Each row was made from one small tree. The marks that hang from a mark follow it in brackets, in the order of their numbers. Every link used is in the known rows. Write each row's tree.
Known rows
z542{z63 z149 z334}: [ 20.6  -6.1 -12.3   2.7   2.7  -7.4   9.5   2.4  -7.1   7.6 -10.2  15.6
 -19.9   3.6   3.4  -4.0  -8.9   1.4  14.4  11.4]
z114{z542{z63 z334}}: [  6.1   8.5  15.3   2.3   6.2  -5.0  10.7  -1.3 -12.7   7.5   4.2 -10.0
  -2.2  -2.3   4.1 -15.2   6.7  -8.9   1.1   9.2]
z334{z149{z114}}: [-23.7   0.6  15.6  -1.4   4.4  16.8  -2.0   4.1  18.5 -18.1 -12.8   3.0
  10.1 -11.3 -20.0 -10.2  -2.8   1.4  14.7  -2.3]
z542{z63 z114 z149}: [  6.0 -15.3 -40.2   4.7   4.3 -13.3   8.8  -5.0  -9.0  11.5 -11.4  24.7
 -24.3   3.9  11.2  -4.9 -20.8   7.2  -4.3  23.6]
z334{z149}: [-21.2   7.1  19.1   0.6   3.9  11.7   4.2   3.6  21.1 -24.8 -17.9  -9.7
  13.9   3.5 -13.2 -28.1   5.2 -12.2   5.9   0.3]
z149{z114{z396} z334 z542}: [ -0.2   1.2  -9.6   0.7 -17.2   6.6 -23.4   5.4   0.5  15.1  13.3 -11.0
  21.0 -21.3  -7.2  63.3  -6.1  -3.2   3.7 -20.5]
z334{z149{z542{z63 z114{z396}}}}: [-20.0  -6.8  -4.0  12.9 -10.8 -19.0 -11.6   5.1  10.9  -7.4   7.9  12.9
   3.3   0.1   2.4   1.9 -10.8  15.1  -6.7 -16.5]
z149{z542{z63 z114}}: [  5.9  -9.1 -24.0  12.6  -7.7 -13.2  -6.4 -12.2 -11.6   2.9  -0.8   9.6
  -0.2  -8.7   7.1  14.5  -4.7  -0.7  -7.3   4.8]
z542{z114 z334}: [ 22.4   3.9  19.7   7.1  16.3   7.0   8.1   3.2   6.8 -12.8   1.5   8.8
  -4.0   8.0   0.7 -17.1  -9.6  10.6  16.2  13.5]
z63{z542{z149}}: [ -2.9   1.4 -10.9 -17.4   0.8  16.8  11.4 -12.6 -14.8  -3.2  -5.3 -22.4
  -8.6  10.2   1.5 -20.8  13.2 -29.1  -1.6  19.0]
z63{z542{z114}}: [  1.4  -0.1  -1.4  -9.7   9.5  12.9  10.8 -14.9 -13.6 -11.4   6.7 -16.2
  -8.5   9.5   4.3 -24.2  13.7 -12.9  -5.4  24.7]
z149{z542{z63 z114{z396}}}: [  1.3  -9.8 -26.0  11.9 -12.4 -12.6 -11.3  -5.6  -3.5   7.7   2.9   5.0
   4.4   2.3   8.5  18.4  -3.1   2.0 -13.3  -4.3]
z149{z114{z396} z334{z542{z63}}}: [ -1.0   0.4  -3.5  -5.3  -8.1  -2.0 -10.6   7.9   9.2  14.7   2.0  -2.0
  14.6 -15.5  -8.8  42.6   9.5   9.7  -8.7 -20.6]
z149{z542}: [ -1.6   4.1  -4.6   2.9 -10.6  11.9  -7.8  -9.8  -0.9  -6.7 -13.6 -17.8
  23.1  -4.9  -4.6   8.9  10.1 -29.3   0.7  -5.0]
z114{z396 z542{z149 z334}}: [ -3.7  14.1  16.1  -4.7  -3.4   7.1  -0.8  15.6   4.0  16.5   7.5 -18.1
   6.7  19.6   5.9  -6.2  -7.1 -10.0   0.4 -11.8]
z334{z542}: [ -6.0  13.5  17.2  -7.1  -2.3  14.5   1.5  -2.9  17.1 -13.5 -28.7 -16.9
  27.1   3.2 -11.4 -14.9  28.2 -22.4  -9.4 -14.5]
z63{z542{z149 z334}}: [ 12.0   4.0   7.4 -14.0   4.8  11.4  10.8  -5.1 -14.8  -5.6   6.1 -13.6
 -16.2  10.8   2.9 -19.8   8.3 -14.5  10.3  11.9]

Which tree is each row?
[ 12.0   1.0  15.3  -6.8   9.5   8.4   5.7  -1.3  -5.3  -9.0  20.6 -12.0
 -10.2  20.9   6.6 -20.4   9.2   4.4   0.7  11.2]  z63{z542{z114{z396} z334}}
[  9.3 -11.3  -8.5   7.2 -12.7  -1.6 -20.6   2.3  -4.1  13.4  11.0  12.0
   5.1 -12.6  -5.6  42.6  -3.3  14.3  12.2 -18.0]  z149{z114{z396} z542{z63 z334}}
[ 20.2  -7.4  -6.3  16.0  -3.7 -18.8  -5.9  -4.0 -11.4   2.1  11.6  18.5
  -8.1  -8.0   8.6  15.5 -10.3  14.3   4.3  -2.0]  z149{z542{z63 z114 z334}}
[ -6.7   8.5  26.4   5.6   4.9 -14.3   8.2   6.1  -5.2   1.2   9.9  -1.4
  -4.6  -4.0   3.1 -20.7  -1.6   4.5   2.3  -1.2]  z114{z542{z63 z334{z149}}}
[  3.5  13.3  10.0  -1.4  -2.1  -4.5  -2.5   9.2  14.8  -0.7   1.0 -11.4
  18.8   1.3   1.0  16.3   6.0   0.7 -13.9 -15.2]  z149{z334{z542{z114{z396}}}}
[ -4.3   6.2  -0.2  -3.4  -0.3  -1.2   0.3   2.4  11.3  -0.8 -17.1   9.5
   3.8   4.7   0.9  -8.1  -2.2   1.6 -10.2 -13.7]  z334{z542{z114 z149}}
[-33.4   6.1  29.5  -4.7  -7.6   6.3 -14.8  14.1  34.0 -13.0  -9.0   4.1
  22.9  -2.7 -18.7  -1.9  10.8  13.9  -3.7 -41.4]  z334{z149{z114{z396}} z542}
[ 21.0  -0.5   3.1   4.9  12.1  -0.2   6.9   8.6   2.4   0.1   0.3  21.4
 -18.7   8.8   7.4  -8.6 -28.0  15.3  18.8   9.9]  z542{z114 z149 z334}
[  2.7 -11.6 -26.2   6.8   2.8  -5.0   3.4  -3.2   4.6   3.8  -6.5   6.7
  -3.8  15.6   5.5  -7.0  -0.2   6.7 -12.4  16.9]  z542{z63 z114{z396}}
[  0.7  -0.8 -11.7 -18.5   1.4  13.1   5.7  -7.1 -20.2   5.9   9.6 -14.3
 -12.2  -9.0  -0.3  11.6   1.3 -13.9   5.2  14.8]  z63{z542{z149{z114 z334}}}
[  6.0   5.7   2.9   0.2   2.4 -10.5   9.5   2.5 -16.4  18.5   3.4   0.3
 -12.5  -1.4   9.2  -9.5  -9.4  -5.7   1.7   6.2]  z114{z542{z63 z149 z334}}
[ -2.7  -0.6  -2.8 -10.4   5.1  14.1   5.8  -9.4  -5.4  -6.9  10.0 -21.6
  -2.5  20.2   5.1 -20.9  15.2 -10.7 -11.2  16.9]  z63{z542{z114{z396}}}
[ -8.5  -4.6 -15.7  -7.0 -10.3  -2.0  -6.8   2.1   7.9  14.2 -18.8  10.7
   4.2  -2.4  -5.9  12.1   8.4   3.6 -11.0 -20.2]  z334{z542{z63 z149{z114{z396}}}}
[ -0.4   3.8  35.6   3.2  10.0  11.3   0.3  11.5  17.1 -19.6  -1.3   9.1
   2.7  -6.9 -15.6  -9.7  -5.6  13.5  28.6  -6.2]  z542{z334{z149{z114}}}
[ -0.8  -3.6 -14.2 -12.3   5.7   7.0  10.8 -11.1 -16.6  -0.9   5.6  -6.4
 -20.0  10.3   8.8 -18.8  -1.9  -9.4  -2.9  22.5]  z63{z542{z114 z149}}
[ 14.2  -3.7 -23.5  13.7  -9.5 -26.8  -6.4  -4.3 -16.6  11.6  15.6   6.7
  -3.8 -20.3  12.5  42.2 -14.6   5.3  -8.2   1.4]  z149{z334 z542{z63 z114}}
[ 25.9  -8.8   0.1  12.7  14.6 -12.6  10.9  -0.7  -4.8  -3.4   3.9  23.4
 -19.3   2.9   7.8 -10.4  -8.3  22.3   9.2  20.4]  z542{z63 z114 z334}
[-32.6  -0.8  11.3  -0.6  -1.8   1.4  -6.6   8.8  11.8   1.4   3.8   0.5
   6.4  -6.4 -10.3  -4.1  -4.2   9.1  -0.7 -10.5]  z334{z149{z114{z396 z542{z63}}}}
[  2.6  -0.8  10.0  -1.4   8.6   8.0   1.7  -2.1 -12.3  11.8   3.1   3.0
  -3.2 -18.8  -7.3   6.6  -1.8   3.3  12.1   9.4]  z149{z114{z542{z63 z334}}}
[ -4.8  -4.6 -12.5 -19.1   2.0  20.7   5.9 -12.5 -16.8   1.4  -2.3 -12.7
 -11.8  -1.8  -4.1  -6.6   6.8 -18.0   6.0  17.2]  z63{z542{z149{z114}}}
[  5.7   6.0  -2.2   1.7  -4.0 -16.6  -1.6   6.2   7.8   6.2   2.2  -2.1
   8.3  -2.3   4.6  19.6   6.3   7.2 -18.0 -11.7]  z149{z334{z542{z63 z114{z396}}}}
[-22.4   1.8   8.2  10.4  -9.0  -6.6 -13.6   8.6  18.3 -15.1   6.3   4.4
  12.7   3.3  -1.8  -1.0 -11.5   8.2  -2.7 -20.8]  z334{z149{z542{z114{z396}}}}
[  0.7  -0.6  -3.0   3.2   1.0 -11.3   2.4  -5.8   5.8  -1.8 -16.1  10.9
   3.5   0.0   1.6  -9.6  13.9   6.6 -17.4  -6.1]  z334{z542{z63 z114}}
